Every row comes from one small tree of marks. Brackets hold a mark, then the marks that hang from it, in the order of their numbers. Every link used is in the known rows. Which tree was each row made from?
Known rows:
[q917 q197]: |  -2 | -15 | -17 |  15 | -16 | -43 | -30 |   0 |  -8 |  24 |  -8 |  21 |  -5 |  15 | -40 | -10 |   3 |  34 |  41 |  -5 |   3 | -27 |   1 |   3 |   5 |
[q673 [q721 [q197 q917]]]: |  31 |  -6 |  18 |  46 |  15 | -43 |  -3 |  11 | -29 | -15 |  13 |  14 |  -3 |   2 |  50 |  25 | -45 |  -8 |  16 |  -1 |  34 | -10 |  24 |  -5 |  26 |
[q526 [q732 [q721 q673] q917]]: |  12 |   6 |  31 | -11 |  -9 |  19 |  29 |  25 |  21 |  19 |   0 | -37 |  -3 |   2 | -33 |   7 |  58 | -16 | -23 |   4 |   0 |   5 | -18 | -41 | -29 |
[q721 [q197 [q917 q732]] q673]: | -27 |  38 |  33 |   5 | -16 |  -9 |  -1 |  32 |  -4 | -17 |  26 |  -1 |  45 |  23 |  49 |  14 | -33 |   1 |  -8 | -38 |  27 |  17 |  24 |   7 | -18 |
[q732 q526 q721 [q917 q197]]: |  -5 |   8 | -40 | -17 |  -3 | -12 | -12 |  17 |  34 |   9 | -10 |  -6 |   0 |  37 | -51 | -23 |  12 |  27 |   9 |   4 | -10 | -40 | -13 |  -1 |  -7 |
[q197 [q721 q673] [q917 [q732 q526]]]: |  -1 |  58 |  12 | -54 | -29 |   5 | -15 |  38 |  27 | -37 |  40 |  -6 |  24 |  12 |  27 | -19 | -34 |  -9 | -23 |  -4 | -12 |  28 | -18 |  22 | -53 |
[q732 q526 q721 [q917 q197 q673]]: |  -6 | -18 | -46 | -22 |  16 |   7 |   5 | -21 |  23 |   8 | -29 |   8 | -11 |  15 | -46 | -21 |  19 |  17 |  12 |   3 | -10 | -26 | -11 |   7 |  16 |
[q721 q673]: |  -2 |  21 |   9 | -18 | -24 | -21 |  15 |  30 |  -6 |  10 |  -1 | -13 |  -6 |   3 |   1 | -11 |  -4 |  23 |  -3 |  -9 | -10 |   9 |   2 | -13 | -22 |
[q917 [q197 [q721 q673]] q732]: | -16 |  15 | -26 | -19 | -47 | -25 | -36 |  33 |  23 | -10 |  29 | -16 |   5 |   9 | -16 | -15 |   3 |  11 |   0 | -10 |  -3 |  18 | -45 |  25 | -71 |
[q721 [q197 [q917 [q732 q526]]] q673]: | -24 |  65 |  21 | -16 |  -8 |  -6 |  -1 |  44 |   3 | -36 |  34 |  10 |  42 |  25 |  52 |  -3 | -51 |  -3 | -18 | -25 |  14 |   2 |  25 |   5 | -15 |
[q197 [q917 [q673 q721] [q732 q526]]]: |  21 |  28 |   9 | -16 |  31 |   4 |   3 |  -2 | -27 | -26 |   6 |  47 |  20 |   0 |  67 |  17 | -40 |   2 |   0 |  -4 | -10 |  11 |  10 |  12 |  30 |
[q917 q732]: | -27 |  16 |  11 |   3 | -17 |   2 | -11 |  10 | -13 |  11 |   2 | -12 |  21 |  -4 |  28 |   8 | -11 |  24 |  -5 | -12 | -23 |  17 |   7 |   5 | -19 |
[q673 [q721 [q197 [q917 [q732 q526]]]]]: |  19 |  33 |  10 |  21 |  18 | -23 | -11 |  34 | -19 | -40 |  35 |  20 |  16 |   2 |  74 |  19 | -63 |  -9 |  -7 |   1 |  16 | -12 |  22 |   4 |  13 |
[q732 q526 [q721 q197] [q917 q673]]: | -27 | -23 | -23 |  -2 |  22 |  34 |  32 | -25 |  17 | -10 | -21 | -23 | -12 |  -9 |   3 | -17 |  -4 | -12 | -19 |   2 |  -2 |  -3 |  24 |   1 |  18 |
[q197 q721 q917]: |  12 | -15 |  23 |  -4 | -19 | -11 | -19 | -14 |   8 |   0 |   7 |  -6 |   2 |   3 |  -4 |  -5 | -14 |  -5 |  16 |   3 |   7 |  20 |  -6 |  19 | -13 |
[q197 [q917 [q673 q721] q732]]: |  19 |   3 |  25 |   5 |  24 |  -7 |   2 | -18 | -35 |  -4 |  -6 |  33 |  20 |  -3 |  63 |  35 | -22 |  11 |  13 | -13 |   5 |  25 |   8 |  14 |  24 |
[q673 [q721 q197]]: |  23 | -18 |   2 |  49 |  10 | -39 |   1 |  16 | -31 | -11 |   8 |  -9 | -29 | -20 |  42 |  14 | -37 |  -7 |   0 |  12 |  16 |  -8 |  19 | -14 |  13 |
[q197 q917]: |   5 |   7 |  34 |   5 |  -3 | -18 | -10 |  -9 | -14 |  17 |  -9 |  22 |  25 |  21 |   8 |  10 | -12 |  21 |  27 | -19 |   7 |  -3 |  21 |   4 |  23 |
[q732 q526 q721]: |   1 |  48 |  -9 | -40 | -11 |  17 |   5 |  -9 |   3 |  13 |  -4 | -15 |  10 |  16 | -30 | -39 | -20 |  17 | -10 |  23 | -30 | -24 |   7 |   3 |  22 |
[q917 [q673 q721] [q732 q526]]: |  12 |  21 | -17 | -13 |  24 |   6 |   9 |   2 | -28 | -27 |   3 |  22 | -14 | -32 |  63 |   7 | -34 |   3 | -16 |  18 | -31 |  14 |   3 |   4 |  11 |
[q526 [q732 [q917 [q197 q721] q673]]]: |  18 | -78 |   1 |  24 |  11 |   3 |  -7 | -18 |  13 |   1 |  -6 |   9 | -48 | -37 | -42 |  11 |  59 | -35 |  13 |  15 |  14 |  16 | -27 | -13 | -19 |
[q526 q732]: |  17 |  -6 |  42 |  14 |  -3 |   6 |  -1 |  -2 | -20 |  12 |   7 |  10 | -15 | -19 | -22 |   6 |  20 | -16 |   2 |  19 |  -7 |  -7 |   6 | -29 |  11 |
[q526 [q732 q721 q917]]: |  11 | -16 |  30 |  10 |   1 |  26 |  16 |   1 |  13 |  29 |  -6 | -29 |  -6 |  -5 | -36 |  14 |  54 | -16 | -12 |  10 |  -3 |  -3 |  -9 | -35 |  -5 |

Which tree is each row?
|  -5 | -86 | -35 |  18 |   0 | -21 |  -9 | -23 |  21 |   5 | -23 |  -3 | -49 | -21 | -28 |  -1 |  36 |  -1 |  25 |  -8 |  10 |  22 | -25 |  11 | -32 |
[q732 [q917 [q197 q721] q673]]
|   2 | -60 | -32 |   1 | -13 | -16 | -21 | -46 |  -3 |   7 | -18 |  12 | -35 | -20 | -45 | -19 |  13 |  -1 |  30 |   9 |   4 |  10 | -20 |  28 |   0 |
[q917 [q197 q721] q673]
| -11 |  21 |  32 |   9 | -11 | -26 |   9 |  23 |  -5 | -12 |  12 |   3 |  23 |  23 |  24 |   3 | -33 |  -1 |   4 | -28 |  36 |   4 |  28 |  -1 |   1 |
[q721 [q197 q917] q673]
| -19 |  35 | -38 | -37 |  -3 |  23 | -18 | -32 |   0 |   7 | -13 |  23 |  27 |  18 | -29 | -27 |  -8 |  22 |   7 |   1 | -23 | -13 |  -9 |  34 |  24 |
[q917 q197 q673 [q732 q526 q721]]
| -25 |  65 |  -5 | -40 | -18 |  32 |  -5 |   8 |   7 |   6 |  10 | -21 |  36 |  15 |   3 | -23 | -24 |  22 | -25 |   7 | -39 |  -4 |   3 |  12 |   0 |
[q917 [q732 q526 q721]]
| -26 |   2 | -24 | -12 | -10 |  17 | -13 | -46 |  -7 |  31 | -26 |   9 |  29 |  18 | -32 |  -5 |  14 |  28 |  18 | -15 |  -7 |   2 | -11 |  37 |  19 |
[q917 q197 q673 [q732 q721]]
|  38 | -41 | -32 |  22 |  18 | -46 |  -8 | -25 | -32 |   8 | -20 |  40 | -38 | -14 |  -6 |   5 |  -2 |  18 |  41 |  10 |  11 | -13 | -11 |   6 |  31 |
[q917 q197 [q673 q721]]
|  -6 | -50 |  26 |  30 |  18 |  44 |  32 | -35 |   0 |  14 | -16 | -23 | -18 | -25 | -19 |  16 |  43 | -42 | -14 |   8 |  19 |   9 |  13 | -23 |  20 |
[q526 [q732 [q721 q197] [q917 q673]]]
|  -7 | -25 |  31 |  35 |   4 |  26 |  14 |  -1 |  10 |  13 |   4 | -34 |  -7 | -10 | -26 |  13 |  36 | -34 | -17 |   6 |  19 |  -7 |  11 | -27 |   1 |
[q526 [q732 [q721 q197] q917]]
| -24 |  30 | -16 | -19 |  -7 |  11 |  29 |  40 |  36 | -17 |   7 | -45 |  -2 |  15 |   1 | -25 | -11 |  -8 | -34 |  -3 |   2 | -13 |   6 | -17 | -26 |
[q732 q526 [q721 q197 q673] q917]
|  -4 |  33 |  11 | -34 | -19 |  11 | -32 |   8 |  20 | -27 |  32 |   4 |  24 |   3 |  26 | -14 | -35 |  -8 | -13 |   4 | -17 |  19 |  -7 |  29 | -29 |
[q197 q721 [q917 [q732 q526]]]
|  10 | -42 |   5 |  13 |  14 |  20 |   6 | -31 |   6 |  30 | -24 |   7 | -14 |  -1 | -63 |  11 |  66 | -12 |  13 |   7 |  15 | -12 | -17 | -16 |  17 |
[q526 [q732 q721 [q917 q197 q673]]]
| -12 |  44 |  31 | -17 | -17 |  18 | -11 | -13 |  -1 |  28 |  -1 |  -4 |  66 |  40 |   8 |  11 | -10 |  25 |   6 | -23 |  -3 |   8 |  10 |  24 |  10 |
[q197 [q917 [q732 q721]]]
|   1 |  10 | -18 |   8 |  29 |   7 |   7 |  -2 | -31 | -40 |  14 |  16 | -13 | -38 |  78 |   4 | -53 | -16 | -24 |  11 | -12 |  10 |  19 |   5 |  15 |
[q917 [q673 [q721 q197]] [q732 q526]]
|  13 | -41 |  15 |  37 |   6 | -21 | -15 |  19 |  10 |  11 |   2 |  17 | -22 |  -7 | -42 |  20 |  52 | -10 |  18 |  -1 |  13 | -20 | -10 | -34 | -11 |
[q526 [q732 [q917 q197]]]
|   9 | -36 |  25 |   8 |  17 |  43 |  31 | -31 |  -2 |  28 | -27 | -17 | -17 | -23 | -33 |  16 |  58 | -21 |  -9 |  11 |  -2 |  12 |  -3 | -25 |  14 |
[q526 [q732 q721 [q917 q673]]]
|  11 | -42 | -27 |  26 |  44 | -14 |  26 |  11 |  -6 | -39 |  -5 |   5 | -51 | -37 |  57 |   7 | -22 | -18 | -13 |  11 |   1 |   0 |  17 | -23 |   8 |
[q732 q526 [q917 [q673 [q721 q197]]]]
| -10 |  14 | -18 | -24 |  -3 |  14 |  14 |  13 |  27 |   8 | -11 | -29 |  -3 |  13 | -15 | -21 |   6 |  13 | -15 |   6 | -23 | -16 |  -1 | -11 |  -7 |
[q732 q526 q721 q917]
|  -3 | -22 |   0 |  34 |  19 |   0 |  10 | -12 | -40 | -16 |   0 |   3 | -10 | -38 |  73 |  27 | -32 |  -9 | -11 |  -3 |   6 |  28 |  19 |   8 |  11 |
[q917 [q673 [q721 q197]] q732]
|  24 | -69 | -36 |  36 |  29 | -47 |   6 |  -2 |  -7 |   4 | -26 |  20 | -47 | -14 |   9 |  25 |  23 |  16 |  33 |  -5 |  16 |  -2 | -16 | -13 |   1 |
[q732 [q917 q197 [q673 q721]]]
|  38 | -56 |  22 |  37 |  38 |   0 |  29 |  -1 | -19 |  -5 |  -8 |  10 | -52 | -47 |  20 |  36 |  41 | -28 |  -3 |  18 |   5 |  14 |  -7 | -46 |   6 |
[q526 [q732 [q917 [q673 q721]]]]
| -11 | -25 | -25 |   7 | -13 | -20 |  -8 |   0 |  26 |  36 | -23 | -21 |   3 |  30 | -52 |  -1 |  40 |  31 |  26 | -17 |   9 | -20 | -17 |   2 | -12 |
[q732 q721 [q917 q197]]
| -24 |  20 |  -9 | -26 |   9 |  30 |   5 | -17 | -17 | -13 |  -6 |  19 |   5 | -22 |  37 | -11 | -26 |   9 | -12 |   2 | -40 |  17 |  12 |  13 |  11 |
[q917 q673 [q732 q526]]
|   5 | -10 | -27 | -14 | -41 | -45 | -27 |  18 |  20 |   0 |  13 |  -9 | -21 |   8 | -46 | -28 |   7 |   9 |  19 |   4 |   6 |   1 | -34 |  14 | -46 |
[q917 [q197 [q721 q673]]]
|  18 |  14 | -45 |  -6 |  23 | -22 | -20 |   3 | -22 | -27 |   7 |  48 |  -9 |  -8 |  29 |  -2 | -27 |  16 |   9 |  12 | -13 | -13 | -15 |  17 |  11 |
[q917 q197 [q673 q721] [q732 q526]]
| -35 |  55 |  -4 | -15 | -16 |  35 |  -6 |   6 |   4 |  -8 |  17 | -26 |  38 |  11 |  14 | -21 | -39 |   2 | -31 |   3 | -18 | -10 |  18 |  18 |   1 |
[q917 [q732 q526 [q721 q197]]]
| -22 |  31 | -17 |  -8 | -33 |  -3 | -33 |  -4 |   5 |  31 |  -2 |  -7 |  42 |  35 | -38 |  -6 |   9 |  38 |  17 | -14 | -10 | -18 | -16 |  28 |  -5 |
[q917 q197 [q732 q721]]
|  -5 |  39 | -22 | -46 | -11 |   6 |  29 |  42 |  38 |   0 |  -2 | -40 |  -5 |  23 | -16 | -26 |   8 |  16 | -26 |   2 | -20 |  -9 | -12 | -20 | -32 |
[q732 q526 [q721 q673] q917]
|  -3 |   9 |   4 | -36 |  -1 |  29 | -15 | -28 |   5 | -26 |  10 |  18 |  15 | -14 |  30 | -11 | -29 | -19 |  -9 |   2 | -17 |  36 |  -4 |  37 |  -8 |
[q197 q721 [q917 q673 [q732 q526]]]
|  42 | -61 |  -1 |  40 |  34 | -22 |   6 |  -1 | -14 |  -2 |  -7 |  30 | -49 | -31 | -12 |  34 |  47 | -22 |  20 |  12 |  20 |  -7 | -19 | -34 |   9 |
[q526 [q732 [q917 q197 [q673 q721]]]]
| -10 |  28 |  16 | -28 |  18 |  21 |  -2 | -21 | -15 | -10 |  -6 |  43 |  35 |   5 |  41 |   3 | -31 |  10 |   5 | -16 | -16 |  11 |  24 |  21 |  28 |
[q197 [q917 q673 [q732 q526]]]
| -17 |  -9 | -25 |  -1 | -37 | -18 | -49 |   5 |  15 |   2 |  21 |  -7 |   4 |   4 | -20 | -12 |   1 |  12 |  13 |  -3 |  -8 |  10 | -31 |  31 | -49 |
[q917 [q197 q721] q732]
| -10 |  38 |  25 | -10 | -23 |   1 |  16 |  -1 |   5 |  14 |   2 | -23 |  43 |  42 | -11 |  -8 | -17 |   2 |  -3 | -20 |  31 |  -3 |  19 |  10 |  13 |
[q732 [q721 [q197 q917] q673]]
| -11 | -69 | -28 |  27 |  16 | -26 |  -2 | -18 |   4 |  15 | -38 |  16 | -30 |  -6 | -19 |  11 |  34 |  23 |  35 | -20 |   7 |   3 |  -4 |  -3 |  -2 |
[q732 [q917 q197 q673]]
|  24 | -65 |  22 |  56 |  40 |   1 |  26 |  -4 | -21 | -13 |  -2 |   4 | -52 | -50 |  31 |  38 |  23 | -47 |  -9 |  14 |  24 |  10 |  10 | -41 |  11 |
[q526 [q732 [q917 [q673 [q721 q197]]]]]
| -15 |  35 |  -9 | -10 |  -9 |  18 |   3 |  -9 |   6 |  -3 |   5 | -24 |  11 |  13 | -17 | -36 | -37 |  -2 | -17 |  17 | -11 | -28 |  24 |   8 |  29 |
[q732 q526 [q721 q197]]
|  -9 |  93 |  22 | -58 | -18 |  19 |   0 |  24 |  12 |  -3 |  17 |   2 |  65 |  46 |  10 | -11 | -27 |  19 | -17 | -15 | -14 |  -3 |   3 |  18 |  -3 |
[q197 [q917 [q732 q526 [q721 q673]]]]
|  13 |   2 |   9 |  -1 | -13 |  -4 |   7 |  27 |  26 |  20 |   2 | -16 |  -2 |  20 | -66 |   2 |  63 |  -7 |   0 |   1 |  17 | -18 | -29 | -30 | -23 |
[q526 [q732 [q721 q673] [q917 q197]]]
|   4 |  26 |  38 |   1 | -19 |  22 |  20 |   6 |  -6 |   9 |  15 | -27 |   7 |  -1 | -36 |  -7 |  16 | -35 | -25 |  15 |  18 |  -6 |   6 | -22 |   7 |
[q526 [q732 [q721 q197 q673]]]
|   1 |   4 |  40 |  21 |  -9 |  30 |   7 | -20 | -13 |  20 |  10 | -22 |   9 |  -6 | -38 |   0 |  15 | -34 | -11 |  19 |  13 | -13 |  18 | -16 |  29 |
[q526 [q732 [q721 q197]]]
